What can hang from each mark
N: J
P: C L Q V
G: L
C: P
Q: J
F: J L
A: E F
J: F N Q
E: A
L: F G

Every row comes from one small tree of marks. The marks that hang from a mark follow it in brackets, in alphabetical order. Every link used is in the known rows. Which tree was each row made from?
Known rows
Q[J[F]]: -24 -11  20 -23  33   6 -13   8   5  -2   3  -7   3  30  14 -32  44  27   2  19 -19 -13  19  -4   4   8 -25 -25 -20  10  -3 -17
G[L[F[J]]]: -18   7  27 -15  17  21 -16  28  28 -17  -9  -5   5  57  35 -26  19   0  11  25 -11 -32  19  -6  32  30 -31 -15   8  16  -3 -23
J[F[L] N]: -38   0  26 -25  35  -6 -22   2   8 -12  -9 -10   6  43  20 -43  44  21   3  31 -22 -16  11  -5  -1  11 -30  -5 -24   5  -5   0
C[P[V]]:  -8 -19   6 -29   1  -5 -15 -21  35  16 -27  -4 -14  39  30  -5  29  11  -1   3 -27  32  16   9  13  -5 -11  -3 -22   6  14   2
C[P[L[G] Q V]]: -20 -15   1 -46   5   3 -20 -10  57   8 -24  -5  -8  64  36   0  19   5   8  23 -18  38  21  25 -15   5 -28  26 -27   8  12  12
G[L[F]]: -23   9  30 -11  27  28 -22  22  31 -17 -14  -8   5  59  27 -23  19   7  20  29 -11 -23  22  -9  21  26 -30 -12  -4   7 -15 -12
N[J]: -17  -5  15  -6  27  -6 -15  19  14   4 -20  -4  -1  32  17 -22  41  16   4  13 -20  -9  17  -2  19   7 -36 -36 -13  17   9  -5
C[P[L[F[J]] V]]:  -4  -9  -7 -36  -1  17 -13   0  38  15 -20  -8 -19  51  48  -6   7   9   1  18 -25  18  17   9  -6  10 -22  19  -8  19  14  -1
A[F[J L[G]]]: -29  -3  26 -16   9   1 -23  -8  38  -2  -7 -21  23  58  27 -44  42   6   7  10  -9 -26  25  -1  21  18 -26 -16   2  12  14 -17
C[P[L[F]]]: -10   0   8 -24  19  25 -17  11  29   7 -16 -13 -10  44  34 -18  10  14  17  16 -28   8  18  -1  -9   7 -24  14 -12  10  -4   6
P[C]: -17  -9  13 -18  11   6 -11  -7  36  16 -17   2   0  37  25  -7  26  11  -7  11 -12   6  16   2  14   5 -21  -7 -24  10  10  -3
A[F[J[Q] L]]: -18 -11  16 -11   6 -13 -17 -17  28  10 -14 -22  17  55  36 -24  25   8  15  12 -25 -18  12  -6   4   3 -39 -37  -5  24   4 -16
F[J[Q] L]: -20  -9  23 -21   9  -8 -15 -12  20   2 -15 -15   6  47  37 -23  27   4  11  25 -26 -23  12  -4   9   9 -40 -32  -7  19   0 -19
G[L[F[J[N]]]]: -21   8  23 -12  20   7 -22  49  19 -20 -26  -5   3  59  36 -26  14   7   6  35  -8 -31  23  -4  25  31 -45 -26   4  24  -1 -12
C[P[Q[J] V]]:  -3 -27  10 -23   7 -15 -12 -11  41  22 -33  -4 -27  41  26   3  34   8   8  13 -26  36  17  20  -1  -6 -31 -18 -23  15  16   7
L[F]: -14  -5  31  -6  24  18 -17  12  28   1  -5  -7   7  46  28 -21  20   6  19  15 -15 -14  10 -12  25  12 -29  -3  -4   9 -13  -4
C[P[L[G] V]]: -22  -9  -5 -49   2  14 -23  -9  42   3 -26 -10  -8  55  34 -12  20  20  -1  22 -17  29  33  16 -14   9 -19  13 -25   5  13   2
N[J[F Q]]: -26 -14   9 -27  31 -14 -14   8  -4 -11 -12  -5   5  50  22 -24  35  30  11  27 -23 -10  10  -2 -12   3 -45 -26 -25  21  -8  -8
E[A[F[J[N]]]]:  -5 -18  -2   7   8 -18  -9  30  15  11 -16  -4   1  50  30 -32   5  -1  -3  -8 -14 -17  12   1  23  -4 -22 -30  -2  33   3   3
J[F[L[G]] N Q]: -48  -5  28 -41  28 -12 -33   2   4 -28 -20 -16  14  73  28 -43  35  30  15  52 -12 -21  22   0 -22  17 -50 -11 -27  10 -17  -2
L[F[J[N]] G]: -23  -2  28 -17  15   2 -26  43  19 -16 -18  -7  13  62  37 -33  19   9   8  30   0 -28  22  -2  26  27 -47 -10   5  23  -1  -5
J[F N]: -29  -8  17 -25  32  -9 -17  17   4  -8  -4  -1  14  38  21 -28  32  21  -3  20 -19  -6  10  -4  10   5 -29  -8 -23  11  -3   0
C[P]:  -7 -10  16 -20  12  -2 -14  -4  24  10 -18  -6  -3  31  24 -19  31   8   6  -3 -29  13  17   2  20  -4 -15 -11 -14   6  10  -1
E[A[F[L]]]: -16 -11  15   8  17   4 -14 -12  32   9 -10 -16  -5  53  21 -46  22  -1  15  -1 -20 -20  13  -5  10  -2  -9 -15  -9   9 -12   5
A[E F[J[N]]]:  -3 -18   1   1   3 -13 -12  33  14   1 -19  -7   2  42  29 -28   6  -2 -10  -5 -13 -15  11   4  26  -1 -34 -20  -5  28   1   0
L[F[J[Q]] G]: -19 -12  28 -25   7   9 -23  18  22 -13 -11 -12  17  74  44 -22  11   8  22  31  -4 -27  19  -5  13  22 -49 -10   4  23 -13 -17
Q[J[F[L]]]: -33  -4  29 -24  36   7 -18  -8   9  -6  -2 -17  -3  35  13 -48  56  26   7  31 -24 -23  21  -4  -6  13 -26 -23 -20   3  -5 -15
J[Q]: -15 -15  17 -17  15  -3 -15  -2  19   6 -14  -8   9  44  30  -6  16  11  15  18 -22  -4  13  -7   7  -1 -38 -30 -17  17 -11  -9
N[J[F[L] Q]]: -35  -6  19 -27  33 -12 -20  -8   0 -14 -18 -14  -2  55  21 -38  48  29  16  39 -27 -19  12  -2 -22  10 -45 -26 -25  15  -9  -7

Write each row's tree
 -8 -19  10  -7  -3  -7 -15  -9  22  -2 -17 -20  -1  58  35 -32  10  -3   9   7 -22 -24   9   2   4   0 -37 -18  -6  23 -14 -11 -> A[E F[J[Q] L]]
-14 -14   9 -18   9 -24 -15  25   6   3 -25  -5   9  45  39  -7  10  12   2  23 -20 -12  13  -2  11   3 -53 -44 -10  34   4 -10 -> F[J[N Q]]
-11 -12  11   6   7  -2  -9  -7  29  12  -7 -14  -3  51  29 -48  23  -8   7  -5 -21 -28  12  -1  21   1 -10 -18   3  19   1  -6 -> E[A[F[J L]]]
-12 -28   9 -38  17 -14 -10 -18  30  11 -16  -1 -21  44  24  -9  42  16   5  15 -27  34  10  20 -12  -5 -23   2 -29  11  12   4 -> C[P[Q[J[F]] V]]
-16 -22  13 -13  19 -23 -18  17  32  18 -36  -1 -14  43  25   5  26  13   3  31 -14  17  16  13  -1   2 -51 -37 -25  25   7  10 -> P[Q[J[N]] V]
 -9 -12  15  -1   1   2 -13  -4  29   0  -8 -17  -1  44  27 -43  24  -8   0  -3 -19 -26   9   2  23   6 -22  -7  -1  14  -4 -10 -> A[E F[J L]]
-17  -8   2 -26  18  11  -7  -1  54  23 -13   4  -2  45  32   8  12   0   0  21 -16  16   9  12 -14   4 -34  13 -31  15   9   9 -> P[C L Q]
 -7 -25   7 -21  10 -29 -18  11  31  19 -49  -3 -30  42  27   4  28  15   4  22 -24  37  21  22  -8  -6 -44 -30 -27  22  18  18 -> C[P[Q[J[N]] V]]
-19   2   4 -22  19  33 -14   9  42  13 -15  -5  -6  50  35  -8   5  15   4  29 -10   0  17  -3 -15  16 -31  19 -21  15  -2   4 -> P[C L[F]]
-21  -9 -15 -37   3  17 -12 -18  51  26 -23   0 -12  46  36  10  12  18 -16  28 -12  28  21  10 -19   8 -21  10 -37  14  17   1 -> P[C L V]
-45  -4  24 -37  30  -8 -29  -3   3 -28 -19 -17   7  73  21 -49  52  33  18  48 -14 -25  23   3 -23  20 -51 -18 -23  11 -10  -8 -> N[J[F[L[G]] Q]]
-35   3  30 -23  15  -9 -28  19  21 -15 -24 -13   9  53  30 -45  41   8   0  32  -8 -29  26   3  19  24 -42 -24  -4  14  10 -10 -> F[J[N] L[G]]
-21   1  18 -18  15  -1 -24  43  11 -22 -34  -9   3  72  44 -14   0  12  16  46 -11 -29  22  -4   5  26 -61 -39  -1  32 -10 -14 -> G[L[F[J[N Q]]]]
-23  -7  20 -18  11 -22 -21   9  11  -2 -31 -14   3  50  38 -23  22  11   6  34 -24 -21  15  -2   2   9 -54 -42 -10  27   2  -8 -> F[J[N Q] L]
-13 -10  18   1  11   7 -18 -10  30  -2 -12 -19  -3  46  19 -41  24  -1   8   1 -20 -17  12  -1  14   2 -21  -3 -13   5 -15   1 -> A[E F[L]]
-47   0  31 -32  36  -2 -33  19   2 -24 -19 -18   1  53  13 -57  55  37   5  49  -8 -28  34   2 -15  24 -44 -28 -22   8  -4  -6 -> Q[J[F[L[G]] N]]
-12  -5  23  -7  17  -2 -18  39  15  -2 -16  -4   6  45  37 -23  14   6   5  21 -13 -21  11  -7  27  16 -43 -17   4  26   1  -4 -> L[F[J[N]]]
-45   0  37 -38  29  13 -26 -15  22 -24   6 -13  18  57  20 -54  54  17  10  30 -12 -24  20  -3   6  21 -20  10 -17  -6  -9 -13 -> J[F[L[G]]]
-34  -5  26 -28   9 -18 -30  15  13 -15 -32 -17  10  66  38 -33  28  15   9  44 -11 -28  26   3  -1  19 -58 -35  -8  24   0 -10 -> F[J[N Q] L[G]]
-12 -10  10   1   5 -13 -18  18  18  -3 -24 -16  -5  46  28 -43  18  -1  -5   7 -18 -25  12   4  16   6 -35 -17  -5  21  -1   0 -> A[E F[J[N] L]]
-28 -15  12 -30  27 -18 -18  13  -3 -10 -13  -5  13  51  29 -17  18  27   7  31 -22  -5   9  -4 -10   0 -45 -19 -29  21 -13  -2 -> J[F N Q]
 -9 -13  21 -15   9   3 -14  13  19   0 -10  -9  10  57  44 -11   7   4  20  23 -17 -21   7  -9  14  11 -45 -18   2  27 -11 -16 -> L[F[J[Q]]]
-32   1  33 -25  12   5 -23  -3  31 -12  -8 -14  14  51  29 -44  46   2   4  23 -11 -31  25   0  26  24 -28 -14   1   7  10 -21 -> F[J L[G]]
-22 -13  30 -30  31 -10 -15 -16  23   1 -14 -13 -18  41  16 -38  57  14  17  22 -34   5  11  14 -14   1 -28  -4 -23   4   3   3 -> C[P[Q[J[F[L]]]]]
-34  -9  26 -33  27  -1 -19 -24  11 -12  -2 -14  11  53  27 -34  37  19  17  33 -28 -16   8  -7 -13   6 -32  -8 -26   7 -17 -11 -> J[F[L] Q]
-20   2  15 -33  17  30 -25  16  33  -8 -18 -16  -2  60  33 -29  15  18  19  25 -15   2  29   4 -10  17 -28  21 -10   7  -5   5 -> C[P[L[F G]]]
-29  -3   9 -34  13  34 -28   6  45  -4 -14 -11   2  71  39 -14   9  17  11  40  -3   2  26   0 -11  25 -32  21 -15   9 -10   0 -> P[L[F G] V]
-23 -10  24 -23  10  -7 -28  39  12 -17 -27 -11  14  76  45 -22   6  14  18  41  -2 -25  22  -3   5  22 -63 -22   0  31 -10  -5 -> L[F[J[N Q]] G]
-27  -8   6 -31  19  14 -18  16  49  11 -22  -5  -8  55  25  -7  24  16   3  39  -2   6  31  20 -28  17 -49  -7 -30  18  10   2 -> P[C L[G] Q[J]]
-38  -8  22 -30  30 -16 -25  -4   1 -15 -19 -14   7  56  28 -33  31  27  13  42 -25 -14  11  -4 -20   7 -46 -20 -29  13 -14  -1 -> J[F[L] N Q]
-12 -26   6 -21   6  -7 -10 -13  54  30 -32   4 -23  47  27  14  29  10  -5  27  -9  27  17  19  -7   3 -37 -14 -32  19  17   5 -> P[C Q[J] V]
-12 -11  18 -13  12 -11 -19  34   9  -3 -26  -8   5  58  44 -11   1  11  15  31 -15 -20  11  -7   8  12 -60 -29  -2  34  -9  -4 -> L[F[J[N Q]]]
-14  -6  -1 -27   7  24 -13   7  40  11  -8  -7  -4  52  47  -5   5   7   0  28 -16  -1  13  -1   1  18 -30  11  -6  21   4 -10 -> P[L[F[J]] V]
 -2 -25  -4  -4  -2 -23 -14  28   7  -1 -27 -11   3  55  36 -17  -7   4  -1   6 -15 -12   9   4   6  -4 -52 -30  -9  36 -10   0 -> A[E F[J[N Q]]]
-19  -6  -6 -30   7  30 -16  -9  53  19 -25  -2 -16  59  42   7   3  19  -3  36  -7  19  16   4 -23  16 -27  26 -28  15   3   8 -> P[C L[F] V]
-22 -10  17  -5   5   3 -18  -2  34  -4  -8 -16   5  68  29 -58  27  -4   8   4  -8 -33  22   3  18  12 -15 -11   5  15  -1  -9 -> E[A[F[J L[G]]]]
-16  -5  11 -20  21  23 -10   9  57  17 -13   1  -5  57  38   4   3   1  13  31 -11   9   5   7 -17  12 -40  31 -22  16  -4  13 -> P[C L[F] Q]
